Each row was made from one walk, in order. Every step used is in the known rows, and no mark comes twice. Write each row's walk.
Known rows:
tisut palad kipegad mafug sisiri vezig: [ 15  20 -29  30 -48   0 -39  48  19  39  -7 -16  28   7 -21  25 -14]
tisut palad: [ 13   0 -22  34 -54 -15  -6   2   3  -1  -8  -1   8  12 -12  -1  10]
mafug sisiri vezig kipegad: [-45  23 -23  41 -45  17 -42 -14  14  84  19   4  53  18 -23   6  -4]
kipegad sisiri vezig: [ -4  14 -30  35 -50 -27 -17  25  19  18  -7 -20  29   8 -28  12 -31]
vezig kipegad: [-65   8 -24  38 -47  -8 -23 -58   3  52  40   9  51  22 -19  -9   8]
kipegad sisiri: [-38  -7 -37  33 -59 -50   0  25  17 -44 -16 -11  27   8 -17  -2  -7]
tisut palad sisiri vezig: [ 23  21 -24  35 -45  22 -39   3  33  66 -21 -11  17   3 -19  25 -22]
palad kipegad: [-48   2 -28  24 -64 -41  -9 -11 -14 -18  46 -13  26   5 -20  -9   2]
kipegad mafug: [ -9  -4 -36  22 -42 -42 -15 -28  13   7  23 -10  32  19 -17  19  -5]
palad kipegad mafug sisiri: [-20   2 -39  24 -57 -17 -34  47  13  -8  -6  -7  28   8 -10  21   9]
vezig kipegad mafug: [-50   0 -31  28 -38 -31 -23 -52  18  34  48  -1  59  24 -19   8   7]
mafug kipegad sisiri vezig tisut: [ -4  11 -39  15 -49 -35 -11  21   1  36 -18 -14   8   3 -28   4 -21]
tisut palad kipegad: [-33   0 -21  28 -65 -35  -4   7  -9 -27  37 -10  22   2 -17 -16  15]
mafug kipegad sisiri vezig: [  9  20 -32  33 -52 -11 -35  17  18  32  12 -22  40   7 -32   5 -19]
palad kipegad mafug: [-37  -4 -33  18 -50 -54 -14 -19   6 -15  52 -16  41  11 -19   7   3]
palad kipegad sisiri vezig tisut: [-28   7 -37  15 -51 -52   3  31  -1  18 -18 -16   5  -1 -26   3 -26]
tisut palad sisiri vezig mafug kipegad: [ 40  34 -31  30 -57  16 -33 -22  -1  84  48   0  33   7 -16  -7  19]
kipegad mafug sisiri vezig: [ 21  21 -33  29 -44   3 -42  36  20  53 -16 -14  26  12 -22  34 -24]
tisut palad sisiri vezig mafug: [ 19  31 -27  33 -50 -12  11  -4   6  78  15   7   9   7  -4  10  -7]
vezig mafug: [ -5  18 -33  28 -56 -43  30 -22 -20  43  33  12   7  16  -2  -2   2]
kipegad sisiri vezig palad: [ 23   7 -27  32 -46 -26  16   2  -3  13   3 -19  -8  18 -14   2  -1]

Which walk is each row?
[ -7  26 -27  32 -58 -48  30  23  -5  31  33   0  19   6  -9  -8  -4]  tisut palad kipegad sisiri vezig mafug
[ 12  31 -29  30 -50 -32  21 -13 -13  73  34   4  10  15 -10   6 -14]  sisiri vezig mafug
[ -1  13 -37  16 -44 -16 -15   3  11  64 -37  -8  -7   1 -21  21 -30]  palad sisiri vezig tisut
[ 22   8 -27  25 -51 -12  -8  44   3  28 -43  -3  -6   4 -15   8  -2]  mafug sisiri vezig tisut palad
[ 21  25 -36  26 -60  -7 -20 -37 -18  60  64   3  33  15 -15 -14  24]  vezig mafug kipegad
[-29   5 -37  30 -48   0 -41  25  21  26 -10   4  40  16 -10  21  11]  vezig kipegad mafug sisiri
[ -2  27 -32  32 -54 -45  26  10  -4  46  24   1  18  11 -10   1 -13]  kipegad sisiri vezig mafug
[ 36  11 -24  29 -43 -15  10 -21 -13  39  14 -16 -14  22 -14   7  -2]  sisiri vezig palad
[  0   1 -31  27 -51   8 -24   3  31  27 -49   3  -3  -4  -6  15   3]  vezig tisut palad sisiri
[-14   0 -39  20 -56 -20 -27  61  11  -9 -22  -5  20   4  -9  17  13]  vezig tisut palad kipegad mafug sisiri
[  0  12 -36  14 -44 -33  -4   3  -6  55 -21 -10  -6   8 -25  14 -30]  sisiri vezig tisut
[-17   1 -40  32 -63 -28 -27  15  14 -26  12 -13  42   6 -23 -13  11]  mafug kipegad sisiri
[  5  14 -39  15 -47 -20 -14  36  -2  54 -44  -7  -8   5 -21  21 -26]  mafug sisiri vezig tisut
[-55  -9 -29  33 -68 -58   5  47  12 -72   7 -15  32  -3 -17 -18  11]  tisut palad kipegad sisiri
[-26   6 -25  21 -63 -30  -9  43  -8  -8   8 -11  11  -4 -18  -8   8]  mafug sisiri vezig tisut palad kipegad
[-50  21 -20  40 -42   3 -31 -48  10  84  40   1  56  20 -27  -1  -8]  sisiri vezig kipegad
[  8  21 -32  28 -48  -3 -41  40  16  44  -1 -17  30   8 -23  28 -20]  palad kipegad mafug sisiri vezig
[-16  13 -25  34 -56 -31 -14  39  16  -2   8 -23  33   1 -28   1 -19]  tisut palad kipegad sisiri vezig
[ 22   6 -29  22 -47 -19  -9  42   9  25 -37  -5  -1   5 -15  11   0]  kipegad mafug sisiri vezig tisut palad
